Known rows, with every step that occurs
ziron/tudi/talo: [ 28 -33  30 -40   3 -11  54   6 -21   9   8 -68 -63 -56 -10  17  35  39
  -1  41  19 -11  49 -19  34 -11  10  17   5   3 -18 -19  24  45   6  39
  17 -15   0  -8  11   6  43  27 -18 -30 -20  17  62]
fekomi/ziron/tudi: [ 28 -41  25 -65   7 -38  53   6 -32  13 -58 -76 -39 -71   0  -1   6  35
  29  19  14  -9  70   3  44  -6  33  47  -5  29   0 -18  32  64 -17  21
   0  -6  -4  17  23  15  38  43  -9   4 -23   2  63]
ziron/fekomi: [  3 -38   2 -42  31   9  20   3 -38 -10 -22 -94 -23 -39 -42  31 -22  16
  12  15   1  -8  63  26  39  12  29  29 -27   8 -35  -4  39  66 -19 -14
  32 -10  -3  11  12   5  34  43   1 -22 -20  34  51]
ziron/tudi: [ 29 -31  29 -57  20 -39  34  -7 -37  14 -12 -79 -18 -56 -31  23 -10  23
  25  17  -4   2  56  -1  23   4  13  11 -13   8 -25  -6  34  56   0  32
  10 -13  -5  10  23   8  38  30   2 -20 -16  17  66]
fekomi/rimibe: [ 28 -16 -13 -53  31  11  16  33 -46  -4 -52 -69  -7 -44 -53  -2  16  27
  -5   6  -6  15  52  41   7 -20  27  21  15  22 -49 -21  25  74 -18   5
  18  16  25  -3   5  20  43  27   8 -26 -13  17  39]
fekomi/talo/rimibe/ziron/tudi/zumob: [ 46 -15  21 -88 -13   4  78   4  -5  41 -11  -6 -66 -27  11 -10  30  28
 -14  52  34 -22  93  16  -1 -44   6   4 -33 -34  -4 -54  26   7  -8  -1
  32  -4  -5   8   3 -18   8   6 -13 -41   3  -7  32]
fekomi/rimibe/ziron/zumob: [ 15   5  31 -76  48 -29   1  41 -46  12 -48 -37  -6 -23 -26 -27  21  -2
 -18   8   2   2  54  42  20 -30  30   8  21   5  -7 -48  33  25 -23 -12
   9   1  18  30   1   0  30  13 -22 -29 -30   9  27]
zumob/ziron: [ -6 -29  29 -25  -3 -13  32   0  -7 -28 -39 -44 -13 -37 -36   9  22  37
  18  37  37  -5  49  14  23  23  29  42   1  23  -4  12  49  49  -3  22
  18 -13  22 -13   6  -6  23  39 -13 -16 -35  20  61]
talo/rimibe: [ 48  -7  -1 -60   7  -1  40  19 -32 -11 -35 -56   7 -46 -45  15  -4  27
  15  20  -1  11  47  17  10  -9  19  12 -15  -1 -43   5  25  45  -9  -2
   8  -5   4 -18   9  18  23  29 -29 -38  14  16  29]
tudi/talo: [ 25 -18  16 -15   1  16  40  31 -22 -16  -5 -66 -43 -57 -34   6  42  44
 -16  38  46  -7  29  -1  35 -20  11  37   8  26 -33   4  32  66  -3  20
  20 -18  14 -33  16  10  53  28 -24 -21 -13  32  51]
zumob/tudi/ziron/fekomi/talo: [  2 -43 -10 -22 -19  12  43  37  -4 -10   0 -62 -88 -29   1   2   9  23
 -34  14  33 -69  80   6  56 -12  18  36  -8   8  -6 -23  49  87 -31  -8
  55 -14   3   9  46  -4  43  35  -7   5 -24  10  69]
talo/rimibe/ziron/fekomi: [ 17 -25   9 -75  27   8  48   1 -27  -4 -23 -35 -35   6 -14  13 -23  10
  16  14   1 -15  80  28  13  -5  31   7 -26 -26 -25 -27  32  16 -28 -45
  13 -20   0   6 -16 -33   0  46 -51 -33 -10  18  21]
fekomi/talo/rimibe/ziron/zumob/tudi: [ 40  -1  33 -83  -9 -60  51  59   7 -10  -7  -5 -22  -3   9  -8  17   4
 -27   7  35 -18  71   8  10 -41  22   3  -7  -8   4 -46  40  28  -9  -3
  15 -28  -1  20  38 -22  16  11 -42 -14 -18   1  20]
fekomi/ziron/zumob/tudi: [ 19 -18  34 -51  -4 -69   7  60 -29 -18 -59 -52   2 -52   7 -12  28  27
  -7   0  22  -8  56   8  55 -11  43  61   4  58  14 -22  47  61 -36  29
  12 -41  -3  48  46  14  49  30 -24   9 -34   1  43]
fekomi/ziron/zumob/rimibe: [ 28   6  34 -59   6 -32  26  58 -19 -10 -70 -79  -4 -68 -25  10  33  59
   2  11  11 -14  40  35  37   1  66  75  11  59   4 -26  35  49 -34  17
  -9   4  -4  42  -1  31  50  31 -30 -32 -34   2  20]
rimibe/ziron/zumob: [  9   7  53 -55  30 -50   2  27 -40  11 -22 -45   7 -38 -26  -8   9   3
   0  21  23  -5  44  20  32 -19  20  25  -8  16   4 -15  49  29 -13  -2
   5 -25   4  15  22  -5  30  17 -24 -13 -29  23  33]
tudi/ziron/fekomi: [ -8 -28   0 -23  17  32  10   8 -42  13 -25 -77 -56 -49 -30   5  -2  22
 -12  22   7 -53  61  14  62   7  20  38  -9   4 -16   1  45  62 -37 -21
  38  -6   1   2   3   8  37  38 -20 -20 -12  22  55]
tudi/zumob/talo/rimibe/ziron: [ 34  29  20 -44 -11   5  47   7 -10  18 -27  -3 -19 -12 -27 -11  43  45
 -25  42  60 -15  68  31 -15 -21  12  29 -27  -1 -18 -43  35   5 -22   0
  61 -28  15  14   6 -10  21  -7 -65 -68 -15  -8  20]
fekomi/talo/rimibe/ziron: [ 47  -2  10 -71   0   1  82  25  -2  -1 -16 -14 -38 -17 -26  -8   2  20
  -7  26  47 -20  71  20  -3 -47  20  11 -16 -18 -18 -22  41  48  -2 -32
   8   8  14 -37  19 -10  13  25 -37 -14  -2  15  25]
tudi/rimibe/ziron: [ 16   0   6 -39  38   8  31  20 -40   5   3 -27 -28 -32 -29  -9  21  34
   3  16  34 -16  20  51  21 -19  10  10  -1  23  -2  10  61  45 -14  -5
   9 -25  45 -16  16   0  22  34 -37  -3 -11  18  16]
ziron/zumob/tudi: [ 20 -10  37 -43   2 -72  -9  47 -30 -17 -15 -61  16 -47 -19  12  18  14
 -11  -1  10   5  42   6  33   0  19  23  -7  37 -11 -10  48  53  -9  31
  28 -44  -6  40  51   5  44  19 -11  -9 -30  15  45]
zumob/tudi/talo: [ 28 -26  17 -14 -21  -9  33  52 -17 -37   7 -44 -44 -36 -10  11  49  44
 -30  16  46  -9  41  -7  28 -19   6  28  12  35 -26  -4  40  69  -5  43
  30 -45  21 -14  37  -6  50  32 -33  -3 -27  16  46]
fekomi/talo/rimibe: [ 55 -19  -8 -63  -9  13  71  27  -5 -10 -21 -60 -25 -47 -46  11   0  26
   1  29  24  -6  55  12  12 -42  15  21 -10 -13 -39 -12  29  71   2 -15
  16  20  -2 -30  23  19  32  24  -9 -31  13  21  36]
talo/rimibe/ziron: [ 37   0  15 -62  13 -13  48  13 -27   9 -27 -16  -9 -15 -27  -2  -4  22
  16  18  21  -1  58  18  -1 -22  16   4 -13  -8 -26  -4  40  26 -15 -20
   4 -15  12 -28   2 -24   9  33 -56 -20  -3  13  14]
fekomi/talo/rimibe/ziron/zumob: [ 40   6  29 -84   9 -28  57  37  -5   5 -15 -23 -22 -24 -17 -15   6  -1
 -14  32  30 -18  62  14  18 -48  25  14 -12 -25   2 -40  35  20  -3 -31
   5   1  -4   2  20   3  20  12 -33 -32  -7  11  20]
fekomi/rimibe/ziron: [ 22  -4   7 -60  41   3  21  27 -41   7 -48 -30 -22 -16 -34 -17  19  20
  -8   3  14   2  63  49   2 -28  21  14  17  15 -25 -26  34  49 -20  -9
   8   4  35 -13   0 -13  30  35 -21  -7 -27  13  33]
tudi/ziron/rimibe: [ 22  14  23 -29   9  12  20   7 -59  51 -28 -49 -50 -49 -15  -2  19  10
 -33  11  15 -66  27  22  37 -10   7  47 -15   8 -16   3  59  50  -8 -15
  36  12   4 -15   4  -7  37  35 -26 -34  28  21  51]
fekomi/talo/rimibe/ziron/tudi: [ 50 -20  25 -93  -1 -29  95   5   1  25  -4 -22 -62 -16  -2   3  -5  15
   8  29  21 -23  84  -1  -2 -37  12  -8 -18 -36  -5 -43  28  33   5  -9
   2   8   1 -11  19 -17   7  24 -25 -21 -10   1  38]
tudi/zumob/ziron/talo: [ -6  -5  45 -31 -17   4  49   3  -5  -8 -11 -29 -34 -56 -17  -9  55  36
 -20  57  53   3  56  -3  30  24   6  44   1  49  15 -15  40  33 -10  -5
  33 -24  15  23 -26 -31  10  10 -19 -53 -46  28  83]

Rows
[ 53   4  15 -71   2 -10  69  11 -23  -3  -3 -54  -8 -57 -35   9  -4  12
   1  13   0  17  45 -18  11  -1  -3   8  -2  22 -26 -14  19  56   0 -38
  -7  -7  -6  -4 -12 -13   6  24 -45 -49  -6  38  50] | ziron/talo/rimibe
[ 24   1  25 -49  13 -32  55  37 -17 -13  39  -2 -46 -13   2 -12  28  23
 -20 -11  43 -18  32  13  14 -12 -16  -4  19  54  18  -6  60  59  -7 -13
   3 -53  40  18  21 -53   7  25 -67  -2 -47  15  40] | zumob/tudi/rimibe/ziron/talo
[ 19   7  45 -48  20 -29  56  11 -27   7  12 -29 -25 -32 -24  -8   4   4
  -4  13  41  -2  50  -6  23 -12  -9  20   2  44   6 -10  50  67  -1 -33
  -9 -22  21 -12   8 -37  18  26 -43  -9 -47  39  64] | rimibe/ziron/talo
[ 39  14   0 -38 -20  15  40  12 -15   4 -34 -43  -6 -48 -47   5  47  52
 -22  45  43   0  56  24  -9  -5  14  36 -28   5 -37 -31  24  26 -20   9
  67 -15   7  21   8  25  31  -9 -40 -80   2   1  39] | tudi/zumob/talo/rimibe
[ 49  -7  12 -82 -10 -12  88  23 -13  -8 -40 -45 -29 -65 -10 -15   9  24
   6  15  22  -1  57 -19  32  -9  20  43   9  39  -2 -21  22  62 -25 -44
 -20   2  -3   3 -12  -4  11  36 -57 -34 -11  21  51] | fekomi/ziron/talo/rimibe
[ 23  30  20 -39 -12 -24  22  25 -21  18 -34 -48 -13 -48 -33 -20  33  25
 -33  28  19 -51  34  -9  32   4  20  33   4  -5   1 -32  21  13 -19  -6
  41 -10  -6  26  17  38  38  -9 -65 -84  -6  -8  41] | tudi/ziron/zumob/talo/rimibe
[ 26 -24  23 -68  25   1  58  19 -28  18 -15 -27 -80  -9  10 -20  52  27
 -23  26  15 -16  68   9  11 -32  17  -3  36  -9 -11 -63  13  22  -7  22
   6  -6  26   4 -15 -21  30  30 -33 -31 -34  -2  44] | fekomi/rimibe/ziron/tudi/talo
[ 23 -12  18 -79  33   1  23  10 -47  51 -39 -21 -48 -24   2 -20  46  24
 -20  32   3  -1  87  43   1 -24  16   5  -2  -1 -14 -62  22  12 -27  20
  35  -3  18  32 -18 -21  19   9  -3 -33 -24 -11  43] | fekomi/rimibe/ziron/tudi/zumob
[ 31 -27   5 -59  33  -9  42  -4 -39  16   7 -76 -37 -62 -23  17  10  40
  19  20 -11  -8  23  25  25   0  11  -3  -6   6  -7  -2  39  45  -7  27
  15 -13  19  14  13  23  23  27  -9 -26  -5   7  34] | ziron/tudi/rimibe
[ 30 -45 -17 -76   7  35  76  16  -4 -18 -14 -76 -49 -34 -30  23 -20  17
   1  26   8 -15  76  21  23 -17  28  26 -27 -31 -37 -31  22  64 -15 -44
  29  17 -18   3   4  13  19  36 -10 -40   9  20  39] | ziron/fekomi/talo/rimibe
[ 55 -33  18 -78 -22  -3  89  16  -5   7 -43 -40 -76 -54  31  -8  40  50
   9  42  19 -24  67 -22  38 -22  37  38   9  -4  -1 -40   7  26 -20  15
  -7 -10  -6  -1  -9   8  26  42 -54 -34  -1  -8  43] | fekomi/ziron/tudi/talo/rimibe
[ -8 -40  39 -48  -6 -43  49 -20  -3  -6 -26 -47 -39 -38 -16  14  13  33
  29  36  14  -5  63  -6  19  35  28  23  -1   6  10  -5  40  30   3  38
  13 -17   9  16   4 -14  11  38  -9 -26 -40   5  71] | zumob/ziron/tudi
[  0  25  30 -12  -2 -33   2  23 -26  17 -29 -70 -20 -63 -44 -18  40  23
 -37  27  40 -54  27  -5  53   5  14  45   9  20   9 -22  44  43 -21  11
  47 -14   3  27  41  42  61 -10 -39 -54 -27   3  59] | tudi/ziron/zumob/talo
[ 51 -25  18 -71  -9  -2  70   6 -14   6  -2 -49 -54 -44   0  16  30  40
   0  41   2  -6  53 -22  17 -14  13   2   2 -24 -28 -30   3  14   3  23
  10 -10  -7 -11  -6   3  22  24 -42 -54   3   3  40] | ziron/tudi/talo/rimibe
[ 30  18  39 -48  17 -31   7  46 -27  -6 -30 -89  10 -59 -58  32  23  46
  -4  15  -1   1  24  31  15  13  44  40   3  33 -22 -11  34  35  -7  25
   3   1 -10  32  -1  20  50  24 -18 -54 -34  19  21] | ziron/zumob/rimibe
[ 24 -28 -19 -59  -3  54  65  19  -7   9 -17 -56 -84 -36 -16  -2  -3  16
 -23  35  15 -69  78   8  43 -24  27  25 -10 -35 -21 -25  30  54 -27 -53
  39  22 -10 -10   2  14  20  31 -26 -41  16   9  42] | tudi/ziron/fekomi/talo/rimibe
[  0 -33 -13 -29   5  45  42  20 -16   6 -14 -78 -87 -50 -27   2   3  22
 -24  34  32 -71  71  11  61 -19  18  47 -14  -9 -10 -16  43  86 -26 -34
  44  18  -2 -10  20  15  45  29   0 -17 -11  25  64] | tudi/ziron/fekomi/talo
[ 43   5   0 -46  -8 -13  55   6 -11 -13 -30 -57   1 -36 -59  13  10  41
   2  18  28  -2  46  13  -6   4  16  25 -12   4 -37 -20  24  49  -2   1
  39  -3   6   0  27  21  29   7 -52 -61  -8   4  35] | zumob/talo/rimibe
[ 32  17  24 -60  -3 -45  34  20 -16  -7 -29 -64  22 -45 -50   3  20  21
 -12  22  12  -2  37   4  10   6  25  25 -11  -3 -18 -41  22  20  -7   0
  35 -12  -9  40  22  37  34  -4 -49 -84 -11   2  37] | ziron/zumob/talo/rimibe
[ 10   2  50 -49   9 -78  -4  47 -26  -6 -12 -20   4 -14  -1  -6  16   9
 -15   0  28  -3  54  14  28 -11  20  19  -8  30   9 -19  57  32 -17  22
  17 -60   5  33  45 -27  32  19 -34   4 -45   8  35] | rimibe/ziron/zumob/tudi
[ 39  19   9 -54 -13   7  61  18 -30  17  -8 -33 -45 -59 -21 -14  18  15
 -22  26   4 -32  39 -29  32  -8  -5  10  16  16  -6   0  26  46 -11 -39
   2  -2   3 -18 -12  -6  12  16 -63 -54   1  23  59] | tudi/ziron/talo/rimibe
[ 38  -8  51 -49   1 -10  67  23  -1  12   8 -33 -86 -13  -6  25  48  70
 -10  33  33 -30  54   6  -2  -2  26  20  16  12   0 -37  29  18   7  41
  -1 -11  15   1 -23 -32  27  33 -61 -38 -54   0  28] | zumob/rimibe/ziron/tudi/talo
[ 10   0  10 -59   6  27  50  -3 -13  17 -21 -22 -44   9 -15  -1  26  34
 -26  39  43 -32  89  41   0   1  21  31 -44 -20 -19 -65  28  -1 -41 -32
  72 -26   5  45 -15 -23   7   6 -63 -79 -21  -1  27] | tudi/zumob/talo/rimibe/ziron/fekomi
[ 44 -15  29 -88  14 -38  61  -4 -26  27 -18 -16 -30 -15  -3   6 -13  21
  31  20  -5  -8  73  -2  -4 -15  16 -14 -15 -28 -13 -24  27   4  -4   5
  -4 -18  -6   3   0 -30   0  31 -44 -31  -9   1  30] | talo/rimibe/ziron/tudi
[ 10  13  33 -56  51 -22   5  30 -41  13   0 -37  -8 -34 -25 -15  24  19
  -7  12  24 -15  11  48  39 -20  18  12  -4  17  14  -8  59  16 -19  -4
  11 -29  26  25  13   9  23  13 -41 -20 -21   9   8] | tudi/rimibe/ziron/zumob
[ -9 -14  27 -19 -14  13  19   2 -13  -7 -45 -32 -16 -45 -30  -4  59  50
  -6  60  46   0  58  29  25  12  28  60 -15  29  -5   0  47  26 -21  29
  50 -23  23  13  -9  -6  25  27  -1 -33 -26  11  58] | tudi/zumob/ziron
[ 17  -1  57 -35  -4 -51  16  61 -11 -17   9 -13 -37 -10  18 -14  57  16
 -43  21  54 -21  46  -3  39 -30  16  25  15  26  17 -32  46  24  -9  31
  23 -66  13  20  28 -27  39  17 -54  -5 -49  13  35] | rimibe/ziron/zumob/tudi/talo
[  7  23  37 -41  36 -33  24  22 -17   1   8 -41 -17 -26 -32 -24  35  29
 -26  16  50 -34  13  43  23 -11  11  21   2  15  28 -30  56  19 -11  -2
  36 -31  30  43  28  20  31  -7 -58 -51 -36  -2  21] | tudi/rimibe/ziron/zumob/talo
[  4 -41  18 -51  27  13  62  13  -7  -5   0 -56 -65 -15 -21   6 -13   5
  -4  22  48 -40  91  29  35 -24  23  32 -26  -7 -10 -31  49  67 -14 -41
  29   4   7  -4  20 -20  32  38  -5   3 -32  30  50] | rimibe/ziron/fekomi/talo
[ 22 -21  42 -61  24 -46  43  -9 -34  25 -12 -40 -34 -28  -9   6  -7  17
  27  18  15 -13  69   5  17  -8   8   3 -17   6  -2 -13  44  37  -1  20
   3 -21   1   2  21 -23  23  31 -20   2 -31  11  49] | rimibe/ziron/tudi
[ -3 -28  19 -48  37   3  25   2 -34  -2 -16 -51 -37  -8 -23  12 -19  13
  13  13  20 -17  76  32  33   0  24  21 -24   4 -16 -15  49  45 -29 -31
  25 -23   7  10   3 -32  21  45 -29  -8 -32  31  38] | rimibe/ziron/fekomi
[ 27 -35  16 -61  -9  11  64  37   1 -28  11  -3 -79  29  32   6  28  28
 -25  13  30 -33  82   7  19 -18  23   6  -4 -17 -11 -43  29  12 -30 -11
  30 -55   5  12  -9 -55   7  45 -82 -27 -28   5  17] | zumob/tudi/talo/rimibe/ziron/fekomi
[ 23   9  24 -52  37  -5  60  18 -28   7  33 -21 -43 -38 -17 -14  19  15
  -8   9  33 -16  19  21  17 -15 -12   5  11  41  17  -2  53  55  -6 -38
  -7 -22  39  -4  -3 -23   8  17 -58 -17 -33  31  37] | tudi/rimibe/ziron/talo
[ 39  -3  35 -73  -1 -48  77 -13  -3  18 -12 -21 -37  -5 -15   1   3  34
  13  16  24 -21  77  -8 -16   1  11  -1 -11 -24  -5 -50  25   7   4   9
  21 -18   2  22  15 -15   6  11 -67 -57 -29 -16  39] | zumob/talo/rimibe/ziron/tudi
[ 42   1  22 -49  -1  17  62  28 -18  -7  -7  -2 -53 -15  -7 -12  37  36
 -11  41  45 -19  50   5  10 -39  16  17   5 -11 -22 -18  28  15 -11  -7
   9 -21  16 -42  -9 -18  18  27 -73 -32  -5  14  15] | tudi/talo/rimibe/ziron
